What can hang from each mark
bori: dadub
talo: dadub
lezan: dadub
tasa: dadub
nider: pusum
dadub: bori fuvi nider pusum talo tasa
pusum: dadub nider

Every row comes from one small tree of marks. Brackets hold a mark, then the marks that hang from it, in alphabetical order. Every link used is in the known rows. Which tree was each row made from?
Known rows
(tasa (dadub fuvi (pusum nider) talo)): 2.229	-3.304	0.698	-1.389	-3.984	1.130	-1.299	1.405	-0.186	0.322	2.301	0.207	-0.094	-0.846	0.292	1.862	0.900	-1.030	-0.475	1.456	1.390	1.939
(pusum (dadub fuvi talo tasa)): 1.107	2.434	-0.774	-3.417	-3.757	1.135	0.296	0.935	2.767	2.245	4.974	1.557	-0.836	-2.421	3.341	2.036	3.590	-1.305	0.498	-4.429	-1.008	1.472
(dadub tasa): -0.458	2.518	2.886	-0.511	-2.583	-0.818	-1.324	1.041	2.801	-2.747	5.053	-0.086	0.516	-0.800	2.207	-1.588	3.231	1.202	-2.752	-5.180	-5.101	-0.106
(tasa (dadub fuvi)): 4.403	2.590	2.587	3.423	-5.152	0.247	-0.333	1.046	2.826	-2.170	5.222	-1.389	-1.309	-1.818	2.787	0.568	1.392	0.492	-0.725	-2.123	-2.830	1.836
(talo (dadub bori nider tasa)): -2.716	1.994	4.473	-3.171	-0.460	0.462	-0.643	-0.936	-0.869	-1.078	3.662	4.703	0.751	-1.211	1.243	-0.091	-0.353	-1.423	-2.001	-2.173	-1.885	-0.815
(tasa (dadub nider)): 2.314	-1.534	3.340	0.690	-2.305	1.522	-1.213	1.389	0.284	-2.139	4.191	-0.632	-0.042	-1.071	0.657	0.422	0.640	1.094	-1.521	-0.820	-2.912	-0.238
(pusum dadub): 2.612	1.601	3.032	0.600	-3.057	0.855	-1.026	0.750	2.101	0.228	4.704	-1.587	-3.130	-1.464	1.053	0.749	4.531	3.067	-0.668	-4.784	-2.582	0.988
(tasa (dadub bori talo)): 2.631	-0.686	2.765	-0.579	-2.659	-0.555	0.160	0.352	-1.524	-2.232	4.427	1.409	-0.609	0.384	2.080	1.879	3.879	0.728	-3.853	-3.329	-2.395	-0.414
(pusum (dadub bori tasa) nider): -1.809	0.906	4.080	-2.732	-3.304	-0.503	-1.547	-0.818	-0.759	-1.623	1.838	1.571	-0.574	-3.450	-0.253	1.882	3.706	3.983	-2.535	-5.328	-1.622	1.953
(nider pusum): -0.375	0.261	5.708	2.155	-1.996	0.118	-3.092	2.937	2.563	-2.768	4.238	-3.125	-2.699	0.946	-0.683	-0.757	4.326	1.745	-2.024	-2.146	-2.921	0.701
(bori (dadub fuvi nider)): 1.860	1.985	1.906	-0.034	-1.598	2.172	-1.123	3.474	0.057	1.427	6.513	-1.887	-0.870	-2.676	1.185	-1.936	0.258	-1.609	1.556	-1.098	-2.261	1.287
(pusum (dadub nider talo)): 1.247	-2.346	0.733	-3.891	-0.929	2.640	-0.917	1.791	-0.418	2.415	3.941	0.576	-1.840	-0.715	-0.226	1.779	4.115	-0.152	0.302	-1.795	-0.143	-0.744
(talo (dadub fuvi nider pusum tasa)): -2.207	1.446	1.085	-4.080	-1.130	2.331	-0.949	0.523	0.994	0.922	3.730	4.369	1.298	-1.623	0.850	-0.319	-4.035	-4.749	0.853	1.237	0.881	1.458
(nider (pusum (dadub talo))): 0.106	-1.156	3.567	-1.184	-1.792	1.635	-2.083	2.705	1.548	1.376	3.506	-1.661	-4.114	0.315	-0.014	2.665	5.749	1.151	-0.942	-2.298	-0.277	0.165
(tasa dadub): 3.594	0.524	3.974	3.088	-3.713	-0.013	-1.034	1.075	1.683	-2.086	4.810	-2.102	-1.365	-0.500	2.202	0.261	2.986	2.319	-2.323	-2.958	-3.727	0.206
(pusum dadub nider): 1.431	-0.626	4.639	0.734	-3.979	0.661	-2.014	0.809	1.176	0.340	1.959	-2.694	-3.840	-2.430	-0.831	1.013	5.429	4.499	-0.077	-2.783	-0.918	1.343
(lezan (dadub bori pusum talo tasa)): 0.552	-0.641	0.627	-5.042	-0.644	0.548	-1.155	-0.466	-3.404	0.198	3.703	3.496	2.838	0.153	1.450	3.031	0.797	-3.359	-5.242	-4.732	-1.900	-0.659
(tasa (dadub bori nider pusum)): 0.268	-2.919	1.571	-2.934	-0.529	1.408	-2.247	0.874	-3.641	-3.497	3.470	3.449	2.000	-0.474	-1.633	1.707	-2.146	-0.437	-3.229	-0.967	-1.125	1.636
(pusum (dadub bori fuvi tasa) nider): -0.872	2.778	2.839	-1.947	-4.594	-0.156	-0.988	-0.774	0.420	-1.364	2.132	2.005	-0.469	-4.654	0.336	2.085	2.192	1.997	-0.799	-4.646	-0.687	3.557
(talo (dadub bori (nider pusum) tasa)): -4.698	1.147	6.023	-3.008	0.246	0.886	-1.547	0.290	-0.510	-1.473	2.700	4.072	-0.498	-0.683	-0.136	0.600	-0.936	-1.711	-2.174	-1.219	-1.019	-0.474
(bori (dadub fuvi pusum)): 2.123	2.145	0.901	-0.213	-2.113	1.243	-1.632	3.321	-0.076	1.608	6.580	-1.803	-1.031	-1.472	0.874	-1.424	-0.373	-1.681	0.786	-1.738	-1.656	3.135
(dadub bori fuvi nider pusum talo): -0.725	-2.449	-2.167	-6.258	0.227	1.842	-1.940	1.882	-3.275	-1.331	4.007	5.285	2.375	0.278	-1.741	0.791	-0.612	-4.606	-1.018	-0.121	1.382	1.658
(talo dadub): 1.795	2.502	5.831	2.180	-2.657	0.153	-0.271	-0.057	2.280	0.702	4.668	-1.096	-3.921	0.384	2.133	-1.455	3.070	0.978	-0.730	-1.922	-1.914	-0.669
(bori (dadub fuvi nider pusum talo)): 0.760	-1.796	-1.368	-4.495	0.175	2.818	-1.589	4.148	-2.478	3.737	5.705	0.519	0.668	-0.856	-0.052	-0.457	-0.668	-4.512	1.541	1.119	0.449	1.168

Which tree is each row?
0.000	2.801	4.010	0.587	-2.890	1.036	-1.945	1.476	1.130	-1.646	4.018	0.192	-3.229	-2.023	-0.568	2.494	2.416	1.078	-0.867	-3.786	-0.649	3.472 : (nider (pusum (dadub bori fuvi)))
0.842	-1.515	1.864	-2.875	0.020	1.862	-0.993	3.789	-1.962	3.330	5.810	-1.509	-1.088	-0.135	1.041	-1.329	3.425	-1.283	-0.058	-0.731	-1.879	-1.381 : (bori (dadub nider talo))
0.057	-4.788	0.004	-5.129	0.011	1.575	-1.407	1.014	-4.521	-1.762	3.022	4.453	1.898	0.736	-0.952	2.419	-0.490	-2.126	-3.374	-0.086	0.093	0.102 : (tasa (dadub bori nider pusum talo))
0.803	0.162	0.173	-2.379	-0.486	2.752	-1.888	3.714	-1.432	1.931	6.014	-0.195	0.445	-1.731	-0.553	-1.270	-2.268	-3.164	1.217	0.460	-0.504	2.556 : (bori (dadub fuvi nider pusum))
1.686	2.941	1.719	-1.974	-2.081	1.541	-0.619	-0.258	-1.100	-1.456	4.350	2.681	3.227	-3.393	1.815	1.861	-1.640	-3.395	-2.747	-4.095	-2.564	0.797 : (lezan (dadub bori fuvi nider tasa))
-3.460	-1.473	2.673	-4.915	0.836	2.103	-1.812	4.707	-1.299	2.704	4.597	0.040	0.620	-0.392	0.885	-0.280	1.852	-2.277	-0.964	-0.620	-1.900	-0.994 : (bori (dadub (nider pusum) talo tasa))
2.173	-3.356	1.736	-1.724	-1.708	1.464	-0.653	1.848	-0.579	-0.148	4.101	0.309	-0.003	0.290	1.332	1.309	2.390	-0.558	-1.645	0.000	-1.540	-1.694 : (tasa (dadub nider talo))
-4.414	-1.472	0.345	-6.834	0.738	0.451	-2.990	0.924	-3.261	-4.019	3.451	6.460	4.354	-0.830	-2.112	0.188	-2.087	-2.058	-3.708	-2.965	-2.095	1.178 : (dadub bori nider pusum tasa)
-2.180	-2.577	1.484	-5.180	-0.833	0.602	-1.902	2.902	-2.441	2.843	3.314	0.114	0.393	-0.654	0.432	-0.478	2.354	-0.839	-1.173	-1.118	-1.168	0.369 : (bori (dadub (pusum nider) talo tasa))
-1.588	0.909	1.500	-4.437	-1.504	-1.581	-0.719	0.402	-0.936	-2.574	4.700	3.802	1.486	0.161	2.275	0.106	4.817	-0.326	-4.019	-5.826	-3.859	-0.706 : (dadub bori talo tasa)
-0.096	-2.067	0.251	-3.578	-2.340	0.049	-2.114	0.986	-2.440	-1.579	2.522	2.788	0.346	-0.157	-1.680	0.781	2.204	-1.785	-1.482	-0.898	1.510	2.571 : (dadub bori fuvi (pusum nider) talo)
-0.252	-3.731	0.004	-5.110	1.203	2.621	-1.760	3.945	-3.549	3.486	4.944	0.416	0.237	0.499	-0.692	-0.563	0.895	-2.960	-0.061	0.613	-0.435	-0.451 : (bori (dadub nider pusum talo))
-0.750	-1.584	3.197	-2.336	-0.083	2.137	-1.525	0.922	-0.600	1.235	3.668	1.856	-1.121	0.427	-1.207	-0.683	-1.449	-2.117	-0.246	1.475	0.289	-0.347 : (talo (dadub nider pusum))
-1.970	2.699	0.752	-3.604	-1.582	0.374	-1.156	0.727	-0.068	-4.023	4.793	4.799	2.995	-2.937	0.745	-0.493	-0.821	-2.072	-1.692	-3.794	-2.485	1.961 : (dadub bori fuvi nider tasa)
-1.362	1.312	1.509	-2.579	-3.066	0.866	-1.806	2.562	-0.318	1.243	4.083	-0.439	0.849	-2.914	0.703	-1.180	-0.964	-1.223	0.440	-0.983	-1.215	3.189 : (bori (dadub fuvi (pusum nider) tasa))
-0.868	2.388	-0.604	-2.577	-2.838	0.209	-2.066	1.530	2.205	-2.011	5.068	2.510	2.183	-1.236	0.794	-0.523	-1.015	-2.396	-0.906	-2.802	-2.190	3.047 : (dadub fuvi pusum tasa)
1.531	-1.054	-0.416	-2.390	-1.618	1.905	-0.762	2.603	1.431	0.452	4.930	0.724	0.053	-0.208	1.012	-0.407	2.942	-2.876	0.716	-0.180	-0.577	-0.174 : (dadub fuvi nider talo)
-2.664	0.858	1.264	-4.493	-0.835	-0.971	-2.619	0.447	-1.579	-4.266	4.127	4.815	2.491	-0.276	-0.614	-0.040	0.264	-0.321	-4.582	-4.984	-3.237	1.700 : (dadub bori pusum tasa)
-2.024	-0.862	2.632	-4.801	-2.651	0.016	-0.951	-0.458	-1.857	0.368	1.598	2.473	-0.568	-2.324	0.299	2.742	5.460	2.335	-2.450	-4.351	-0.461	0.623 : (pusum (dadub bori talo tasa) nider)
0.073	-1.623	3.598	-0.530	-1.667	0.669	-2.822	2.961	-2.033	1.271	3.922	-2.630	-1.698	-1.005	-1.042	-1.582	1.709	1.197	-0.852	-0.564	-1.431	1.761 : (bori (dadub (pusum nider)))
-0.342	-1.268	5.311	-0.093	-2.229	0.565	-2.012	0.035	0.307	0.697	1.775	-0.428	-2.852	0.154	-1.136	-0.674	1.263	0.426	-0.444	0.824	0.783	0.569 : (talo (dadub (pusum nider)))
2.545	-0.610	-0.294	-2.277	-2.613	0.444	-0.668	0.432	-2.172	-1.806	4.420	3.362	0.858	-0.107	1.225	2.672	0.215	-2.553	-2.277	-1.678	-0.180	2.267 : (tasa (dadub bori fuvi pusum talo))
0.052	2.603	-0.036	-3.325	-2.793	2.255	-0.870	1.186	2.189	0.573	4.388	2.386	0.564	-3.917	1.309	1.479	-0.027	-0.929	1.098	-3.173	-1.112	2.029 : (pusum (dadub fuvi nider tasa))
3.428	-1.391	-0.672	-1.249	-3.308	1.236	-0.676	1.604	0.436	0.361	4.679	1.094	0.156	0.087	1.790	1.861	0.422	-2.528	-0.622	-0.225	-0.067	1.547 : (tasa (dadub fuvi pusum talo))
0.331	0.773	0.687	-4.107	-2.480	0.614	-0.148	0.859	1.526	2.074	4.460	1.089	-0.963	-1.060	2.722	1.785	5.165	0.673	-1.004	-5.044	-2.063	-0.154 : (pusum (dadub talo tasa))
2.706	-3.946	0.454	-4.003	0.211	3.274	-1.695	1.594	-2.947	2.380	3.431	0.531	1.534	1.002	-0.427	2.044	0.534	-3.683	-2.154	-0.395	-0.108	-1.721 : (lezan (dadub nider pusum talo))
-0.896	1.947	0.580	-2.498	-2.233	1.074	-1.444	1.993	2.620	-1.868	5.012	2.046	2.727	-2.745	1.368	-1.092	-0.351	-2.293	-0.094	-2.114	-2.587	1.306 : (dadub fuvi nider tasa)
2.422	-1.307	2.191	0.974	-4.559	0.876	-1.890	0.954	0.720	-1.886	2.492	-0.685	-0.323	-1.870	-0.483	1.091	-0.752	0.432	-0.746	0.766	0.052	3.220 : (tasa (dadub fuvi (pusum nider)))
0.474	0.587	3.864	0.491	-3.470	1.078	-1.452	-0.156	1.365	1.191	2.455	0.174	-2.664	-1.286	-0.422	-0.337	-0.424	-1.235	1.120	1.463	1.810	2.181 : (talo (dadub fuvi (pusum nider)))
-0.561	-1.865	5.018	-0.317	-0.946	1.108	-2.417	1.874	-2.031	-4.099	3.039	1.372	-0.028	-0.510	-1.210	1.792	-0.115	0.750	-3.424	-1.007	-1.650	0.638 : (tasa (dadub bori (nider pusum)))
2.023	-3.443	-1.304	-3.621	-1.784	2.777	-1.148	2.220	-0.977	0.416	3.759	2.380	1.589	-0.319	0.300	1.776	-1.444	-3.794	-0.054	1.702	0.879	1.056 : (tasa (dadub fuvi nider pusum talo))
